Each row comes from the steps of one path. Every step used is in the known rows, and no mark comes twice. Write the path behind each row, first mark first.
Known rows:
L V A X B Y: [  3   4  18 -12  19 -32   0 -30  -9  40  -9 -29  24  48  55  33 -22  10
  12  22 -14  38  36  11 -26 -43 -37  16  -6  40 -19  -8  -7  60  64  19
   3 -15  -5  33 -21  20  20 -52 -38  24  63 -15 -14  13 -19]
L V A X: [ 12  21  11   6  19   0  12  -5  -5  37  -6 -16  34  -9  21   5 -42  20
  33  27  23  21   7  14 -18 -32 -31   1   2  29  27  -6 -12  27  56   5
 -13 -29  17   7  12  -1  14 -32 -16   6  10   1 -12  -1   9]
B X H Q S: [ -3 -22  -3   2 -23 -30  17   8   8  -3  11 -28 -50 -48  -8   2  35 -27
 -10  -5  -3 -12  -9  25   9  19  51 -11  16 -40  53 -12 -16   8 -23  16
  20  16  12  -8   7   0   1   7 -33  -1  13  17   6  22  -2]
W H Q S: [-23  19  -5  34 -19 -16  -4  18  15  17 -10  -2 -25 -40 -48   5   2 -26
  16   2  -1 -12 -11  21  -6   8  29  -3  10 -65  47 -15 -31  -4 -53  -4
  -1  -5  16 -13  11   7   6  32  17 -16  25  37  18  15  25]
V A X H Q S: [-16   0  10  -3 -17  -5  30  15  31  20 -40 -32 -39 -28   2   9 -13 -20
   2   9  -9 -14   1  19 -15 -15  24  26  41  -9  40  10   5  18  12   1
   1 -28  17 -11  14 -10  15   6 -20 -26 -14  24 -11  25   9]
H W K X B: [ -3  10   7   8  10  -8 -27 -18 -13  11  18  27   3  15  34 -74  15 -17
 -16 -24  47  -2  37  12 -44 -17 -60   8 -23  -7 -33  15  21  12  -8 -14
  39  15 -43 -24 -14  35 -11  17  25  -8 -28 -32  -6   2   3]
A V: [-16   6  -1  -1 -19 -29   5  12  -3  -7   7   6  26  -1 -21 -13 -27   0
   8 -11   7   7 -19  -3   8  11  14   6 -36  -1  30 -20  21 -18   3 -16
 -20  22  -6  13   7 -16   4 -27 -31  -7  -2   9   4 -12   7]
L V A X K Q: [  6   4 -23   5  60   9  -3 -15  -8  48 -22 -33  19   6   9  20 -33  -4
  15  -2   9   9  -7   4 -12 -21 -28   2  20  44  30  12 -21  23  68   6
 -31 -43   9  21  -3  12  28 -35   1  14  39  13 -26   3   0]
V A X B Y: [-25  -5  23 -19  -1 -22   3 -22   6  -8 -17 -28   6  47  47  23 -12   8
   7  13  -9  30  46  -6 -24 -33 -15  32  10  36 -56   3  -9  49  47  17
   9   1 -13  36 -27  -2  12 -31 -25   5  55 -15  -4  16   0]
V A: [-17  14   5  -1  -6   3   8   5  11 -11  -5  -1   7 -23 -22   0 -27   8
  27  11  13  10  21 -21  15  -8 -12   5   1  -6  -3   0 -11  14  19  -3
   2   9  11   2  -3 -31  13  -3   3 -10  18   2  16  -5  20]
B X A V: [ 11 -11 -16   8 -14 -24  33  -9  -3 -52  33  -3  22   2   3 -26   5   3
  -2   9 -30   3 -32   6   2   5  21  21 -27  45  56 -15 -10  -3  -2  -8
 -32  37   9   8   5  -6  -8 -39 -52  17  35   6 -10  -6  18]
K Q S X B Y: [  0 -33  25 -25   4 -13 -27  -5 -21 -45  -9 -15  -1  65 -11  82  33 -15
 -34  -5 -34   1  -3   1   6   4  13 -12  12 -32 -34   4 -11 -11   9  27
  17  10 -10  34 -46 -19  16   7   6  30  77  -8  -9  -1 -26]
W H X K Q: [  4  12 -32  23  26  35 -16  -4   9  16 -17  -4  -9  29 -25   2   9   6
  14   4 -12 -17   8 -18   2  15  -4 -10   8  16   0  31 -35 -16 -15   0
 -28 -43  20   2  14  16  -2  40  59   7   8   4   3  -5  -3]
S X H Q: [ 17 -10 -28 -14 -20  12  -3   7   2  29  -4 -11 -12  16  10  30  34  14
 -43 -21  -5   2  20  -5  32  19  23 -25   8 -18  20   5   0 -27   6   5
  12   1  31 -25   9 -20  23  14  -5 -16 -22 -16  21  -4 -37]
Q S X K: [ -7 -15  16 -19   0  11 -12   6  -3 -21  12  36  -5 -17 -15  51  -2  33
  17  27 -20 -22 -19 -28  24  28  24 -19 -13   6 -42  -2   5 -20 -15  17
  -1  -1  11  28   8  -6 -11   5  14  27  11  -2  -3 -20 -16]
L V A: [ 11  27   2   3  17  -9   6  -4  -7  38   4  -3  24 -24 -11  16 -36  12
  33  15  12  22   9   2   9 -20 -32 -11  -9   4  35 -15 -10  22  37   3
  -5  -3  14   1   6  -6  19 -19  -7  11  28   1   6  -4   4]
Q S X: [  4  -9  32 -10 -18  12  -5  17  -8 -40  13  26  11  -9 -24  46   3  28
   6  28  -1 -10 -19  -6  13  16  20 -24  -5 -30 -19  -6  -1 -31 -15  15
   6   6  13  11   2 -28  -8  18  11  16   4  -2   1 -23  -4]
S X H W: [ 29   9  -9 -30 -15  21  14   4   4  16   3  39 -13  30  23   6  30   7
 -28 -16  -6  12  33   5  16  19  -3 -21   2  -8 -18   7   5 -18   6   3
  30   5 -10 -33  16   5   5  30   5   7 -49   3   1 -10 -19]
X A V: [ -4   5 -15   2 -19 -21  27  -2   2 -26  11  14  30   0  -9 -19 -22   2
  -1   0 -40  10 -34  -2  14   2  12  31 -32  36  40 -24  24  -4 -20 -28
 -39  33  -5   0   4  -3 -11 -40 -46  -3   6  10   2  -4  14]
X K Q S: [-28 -12  -2  -3  23 -10 -15   7  -5 -16 -11  -1 -17 -36 -47  23  -7 -24
  12  -9  -8 -16 -34  -7  16  18  28  -5  10 -25  -5  -3  -1   0 -27   2
 -10   8 -17  25 -15   4  -8  -7  12   5  31  28   1   5  11]
H Q S X A V: [ 12 -27 -19  -4 -23  -5  12  13   0 -38   4  18  19  21 -14  42   1   4
 -34  -1 -52 -26 -60  13  -1   5  41  27  -6  -9  72 -12  30 -59 -13 -18
 -32   3  23  -9   4 -10  14  -8 -32   3  15  29  -8  -3 -15]
Q S: [-21   4  33   1 -20 -19   3  18  -1 -23   8  14  -1 -51 -35   6 -15  -2
  27  20   8   1 -22   1  11   9  23  -4  -9 -44  -6 -21   6   5 -34  -2
   4  23  -9  14   1 -10 -18  -3  -6   0   4  18  13   0  19]
W K Q: [ -5  -6  -5  26  24  13 -28   7 -17   1  -5 -33   0 -21 -44 -19  -9 -32
  -8 -44  35  -9 -21  -3  15   5 -30 -16   2 -27   3 -13 -11   3  -8  -2
 -10   2 -12  -5 -28 -22   8   3  32 -10 -10  -5  -1  -3  31]
K X: [ -7  18  17   9  -5  -8  -8  -6  -9 -23  17   5  31 -14   1 -40   1   9
  17  22  35   5   8  -8   1 -18   3  -7 -11  -5 -22   8  -6  -5   4  -6
   5  26   1   8   0  -1 -14  10  -7 -12   3 -25  24 -10  -3]
K X A V: [  4  16  -6  13 -11 -14  20  -9   3 -43  17  12  46  17   6 -51 -13   2
   7  18 -30  -9 -30   0  -3 -23   5  39 -32  51  35   5  22 -17  -8 -32
 -31  34   0   1   8  11 -15 -17 -46  -5   9 -16   4  -8   0]
X K Q: [-21  -6 -28  -4  28  -5 -22  -3 -13   5  -6 -14   0 -19 -27   4   2 -11
  -2 -22   7   4  -8 -22  27  15  12 -10   5  -3  -7   2  -9   0   1  -1
 -14  14 -13  19 -17   5   5 -20   9  -7  24   7  14   2   3]
H Q: [-17  -7 -27   7 -13 -21 -15   6 -12  13   6 -13  11 -25 -13  -4   3  -4
 -16 -21  30  17   3  -5   8   0  26  -7   8 -57  23 -19   6 -12   1  -9
   2  21   3  -4 -11  -4  17 -14 -10 -30   5  13  39  15  -3]
L V A X K: [  1  18  -4  -1  38   1   5 -17  -2  57  -4  -8  22 -12  32  10 -45  30
  43  27   3  14   5  -6 -11 -21 -28   5  -5  60   1  -1  -3  35  55   8
 -22 -35  11  24  16  21   9 -46 -12  15  19   4 -14  -3  -8]
A X B Y: [-22 -11  26 -17 -11 -36  -8 -19 -12  -2  -2 -25  15  41  54   9   5   9
  -9   7  -4  40  33  -3 -18 -19   6  14  -8  19 -71 -14   3  40  13  15
  12  15 -26  42 -29  17  -9 -49 -36   4  34 -20   5  15 -11]
L Y: [ 13   3   8   9  -7 -29 -20  -1  -3 -11  26 -11  14 -15   2  10   2  12
  26  -2  28  35 -16 -15   5 -19  14 -30 -13 -16 -47 -40  12  11 -10   5
  24  15   2  40   0 -15 -16 -29 -17 -18  30 -14  35  10   4]

Write each row's path:
[  2  20 -11 -17 -15 -10  21   6   8  32  -2  26 -26 -10  10 -31  12 -20
  -4 -21   2  22  29  12  11  10   1  -7  -1 -21  -9  -8  13  11 -17 -10
  29  23 -34 -31  11  25  -9   9 -13  -9 -51  20  14  11   4] -> X H W
[ -7 -30 -18 -14   2   2 -24   6  -7  -3   5  23  -9 -12 -12  56  14  18
 -14   5 -13 -26 -22 -18  11  23  39 -13   8 -36  -2  -4  13 -41  -5   8
   0  -7  17  17   2   4  16   6   9   7  18  16   9  -1 -30] -> H Q S X K
[ 23  22 -20  30 -19  15  26   0  25 -16   2  22  16  48  -8 -24 -14  25
  17  26 -55 -12 -18   2 -14   0  -2  34 -29  52  54   6   2 -26 -34 -28
 -49 -23  30 -18  36  10 -17  20   3   6 -14   5  -9 -13  10] -> W H X A V
[-15  10  14  -1  -5   9  17   1   9 -16 -13 -14  15 -13  14  -6 -30  16
  22  25  26  13  20  -5 -15 -22 -10  15  18  22 -14  10 -15  15  39   1
  -7 -15   8   7  -2 -25   7 -14   0 -13   2   5  -6  -1  24] -> V A X
[ -7  17  12  -6 -13  12  34   4  28  19 -27 -28 -16 -10  25 -12 -15  10
  18  18  -3   8  28   1   4 -11 -10  12  16  44  -2  13  -9  37  24   6
  -4 -16  12  -7  18 -22  -1  -7 -11 -18 -26  -7  -7  -1  11] -> V A X H
[  6 -19 -28 -13  30  27 -27  -2 -19 -15   0  -1  11  24 -16  45  18  14
 -22 -15   0  -7  -4 -30  30  26   4 -29   8  13 -19  17 -18 -35  20  11
 -15  -5  11  20 -14 -18  17   1  25  11  26  -9   1 -22 -22] -> S X K Q
[  9  24  21  23  -1  14  -3  -2   9  14   5 -18 -18 -18   5 -67   0 -13
  14  -3  12 -22   9  -2  11 -12 -36 -10 -23  27 -21   8  -2  27 -25  -6
   8   6  -2 -16  11   8 -22  27   5 -10 -54 -56   3  -7   0] -> W K X H
[ 16  -7  17 -13  -5  21   3  22   1 -18 -18 -12 -24   9 -37  50  24 -12
 -24  -6 -24 -18 -19   7  32  23  20 -24  20 -22  18  13 -14 -22 -14  16
   5  -5  11  -7   0 -37   2  32  15   8  -1  -1 -14 -14 -13] -> K Q S X H
[  0  15   7 -10  16 -20   0 -18 -10  48  -5 -19  28   8  49  14 -28  27
  11  24  21  36  34  14 -33 -23 -45  16 -10  43  24   2   3  44  51   9
   6 -20   6   7  -1   2  10 -52 -10   4  27 -22 -17  -1  -7] -> L V A X B
[ -9   0 -25  12   0  15 -17   6  16  20  -7  16 -29  -6 -25  46  18  10
   6   9 -28 -37 -11  -5   9  29  27 -17   2 -20  15  10 -33 -31 -34  12
  -9 -30  37   2  18   9  14  37  31   8  35  19   2  -9 -12] -> W H Q S X K
[-13 -30  -2   1  24 -13  -5  -1 -12 -44  13 -15 -25 -38 -37  18  22 -24
   8  -2   0 -21 -35   3   6  24  35 -14  15 -14  11   2 -35   0  -5  19
  -4  12  -4  31 -15  -3  -3  -1   2  28  59  23 -13   4  14] -> B X K Q S
[  3   9 -10  30  -3   5 -14  -1   8  36  -1 -31 -23 -18   7 -62  15 -29
 -16 -32  18 -27   3   5   5 -15 -19  -7  -3  -6  15   6   6   8 -13 -10
  10   3  10 -30   5  19   4  27  -1 -28 -47 -36  16  12 -14] -> W K X H Q
[  0 -22 -24  -4  28  22 -23  -6 -12  -5  -4   4   6  21 -14  10   5  14
  -4  -6   3  -5  -3 -30   8  10   7  -7  11   2 -19  19  15 -24  13  -5
 -18 -21   4  16  -3   7   2   7  33   1  -7   0   8  -1 -21] -> H X K Q
[-11   2 -18  -1 -11   2  24   5  25  35 -34 -43 -23  -8  25  -8  -9  -6
 -10  -7   8   6  27   5  -7 -16   8  21  37  11  36  15  -7  21  38  -3
  -2 -23  21 -15  12 -11  23  -7 -18 -35 -22   9   3  19   1] -> V A X H Q
[  3 -25   2  -5 -15   2 -17  16  -9 -22   8  13   5  -9 -21  54  13  12
 -23   1   6 -17 -20   2   4  11  35 -15  18 -62  17  -8   6 -50  -2   7
   8  -2  23  -2  -3 -23  18  21  12  -4  10  14  13  -2 -16] -> H Q S X
[ -7 -13   6 -15 -16  -6 -16 -11 -10   3  14  15  15  24  26   3  10  44
 -13  17  19  21  37 -19 -15   9  -4   6 -18   0 -26   8  33   0  -3  -4
  19   0   3   5   2  -6 -17  -8  21  -9 -21 -39  17  -8 -30] -> H X B
[ 19  -5  -4   5  -9  21  15  -9   2 -31  18  24  28   9  12 -11  -1  41
   6  32 -27  12  -3 -22   2  -9   8  21  -3  26 -19  -5  21 -13 -20 -15
 -18   4  14 -10   7   6 -27  -1   3  -2 -27 -12  22   0  -4] -> H X A
[  6  18   3 -13 -13  -2  28   3  11  31 -12   9 -16   3  39 -43   9 -13
 -10 -12  13  28  28  22 -15  -3   4   4  13   3 -19   0  13  18   2  -8
  22  -2 -35 -24  18  28 -13  -4 -19 -13 -69  23  -6  13   7] -> A X H W
[ 19   2  -7   7  21  25   7  11   2  36 -29 -28 -28  15  16 -55   9 -56
 -32 -58  28  -3   1  34 -22  -3 -37  -3  31   0  -1   6   2  16   7  -7
  10 -24 -40 -38  -6  19   3  14  19 -15 -81  18 -32  16  25] -> A X H W K Q
[ 11  14  10  23  14  12 -19  -8  -8  -1  20  29  13  -1   9 -79  -1 -25
   8 -19  44 -13   9  12 -32 -24 -45  -6  -7 -19 -36   5  12  -6   5 -18
  23  10 -34 -25  -2  32  -8  35  19  -3 -45  -6   1   4  15] -> H W K X
[ -4  20  -4  12 -18   4 -11  -5  12  18   3   8  -2  33  14  -3  12  32
   4  27   4  10  50  -6 -19  14 -18   4 -22  14  -5  20 -14   6 -36   0
   8 -24  21 -11  17   0 -20  25  45  -4  -2 -34   9 -14 -10] -> W H X B
[ 23 -20  -1  -2   6  27   7   8 -10 -66   1   7  14   4 -34  47  18  -2
 -25  11 -38 -15 -44   3  16   6  21   2  24  -5  17   4 -13 -38 -22   1
 -16   5  13  -8 -19 -30  -3  14  16  13  30  10 -13 -10  10] -> K Q S X A
[-10 -15 -11  -4   8 -14  -2 -15  -9 -14  33  -1  -8 -32  10  -9  14  17
  23   9  13   4   7 -21  19  23  20 -20 -15  24 -23  -7 -28  15   2  19
  -4  24   5  30  -1   9  -9 -24 -17  21  32  -6   8  -4  -2] -> B X K
[ 14 -27   7 -11  19  19 -32   5 -19 -14  -6  20 -18  36 -14  18  27 -31
 -48 -45  18 -21  -4  26 -35  17 -43  -4  11 -43  -5  15  15 -27  -7   6
  34 -16 -35 -21 -33  -7   7  33  58  14 -11   4 -41  -6   6] -> H W K Q S X B
[ 13  12   7  35   9  21  -2 -15  -2 -29  22   3  20 -20   7 -69  -8  -1
  12  10  -2 -19 -16  -5  -2 -28 -35  15 -20  39 -23  -1  -1  14 -30 -19
 -14  19   1 -17  -6  16 -27   6   5  -4 -19 -40   6  -6  19] -> W K X A
[ 29   2  28  -9  -8  33   7  14  11  13   2  38 -44   4  -6   2  12 -19
 -10 -19 -13 -31  -6  19   4  20 -27 -18  -5 -19 -23  -2  18 -14 -33   7
  29 -13 -22 -38  16   7 -11  49  25  22 -73   8 -32  -6   5] -> Q S X H W K
[ 13  20   8   3   5  33  28   0  28  41 -25  -4 -36   4  31 -50 -20 -25
   9 -27  14  -7  28  17 -27 -14 -61  17  19  31 -13  11   7  33  25  -5
  15 -33 -23 -40  13  11   5  18  12 -10 -76  11 -34  13  33] -> V A X H W K
[  4   7  -3  11   8   8 -12   4  -7  16  12  27  -7 -15  -4 -46  -9 -25
   4 -39  37   3   3   6 -12   0 -41 -10 -11 -35 -29 -21  12   1 -10 -10
  19   7 -37 -25  -6  21  -3  13  23  -4 -55  18   1   8  31] -> H W K
[ -9   7  10  10 -20 -21   5   9  14   8  -7 -10 -23 -32  -9 -23  17 -29
  -4   8  -3 -24  -7  17   0  -9  37   2  15 -36  29  10  11  -6 -27  -7
  18  14   6 -14  13  19  -3  30 -17 -23 -14  -7  18  20 -20] -> K X H Q S
[ 20 -20  -4  -5  -2   9  14  15  -6 -66  -7   9  23  35 -39  44   0 -12
 -34  -1 -55 -26 -70  13   5  11  22  24   2  13  64   5  10 -55  -8 -13
 -37   0   8  -1  -8 -29   6   1 -12  16  32  24 -31 -18   4] -> K Q S X A V
[-21  -2  -1  -5   8  -3  -4  -6  -3  16   2  -1  11 -22  29 -12 -16  23
  18  15  17  13   1 -21   0   5   9   2  -7  35 -47  -4   5  20   5   4
 -16  -4  -5  31   5  18 -16 -37 -14  -5 -11  -2   4  -2   0] -> A X K
[ 24   7  20 -31 -20  14  19  16  11   2  -2  48 -29   9   2  21  25  -3
 -13   3 -23  -8   5  19   8  21  11 -16   7 -28 -11   6  13 -22 -18   6
  35   1 -14 -25  19   5  -7  42   6  16 -43  20 -14  -8 -12] -> Q S X H W
[-24  -9  13 -17 -12 -44 -18 -21 -13   0   9  -9   1  28  20  21  10   2
  -5  -3 -15  36  32 -14  11  -8   7   4 -23  -8 -59 -23   4  35  -5  12
  18  39 -28  32 -33  12  -3 -38 -28   9  49 -22  24   9 -14] -> X B Y
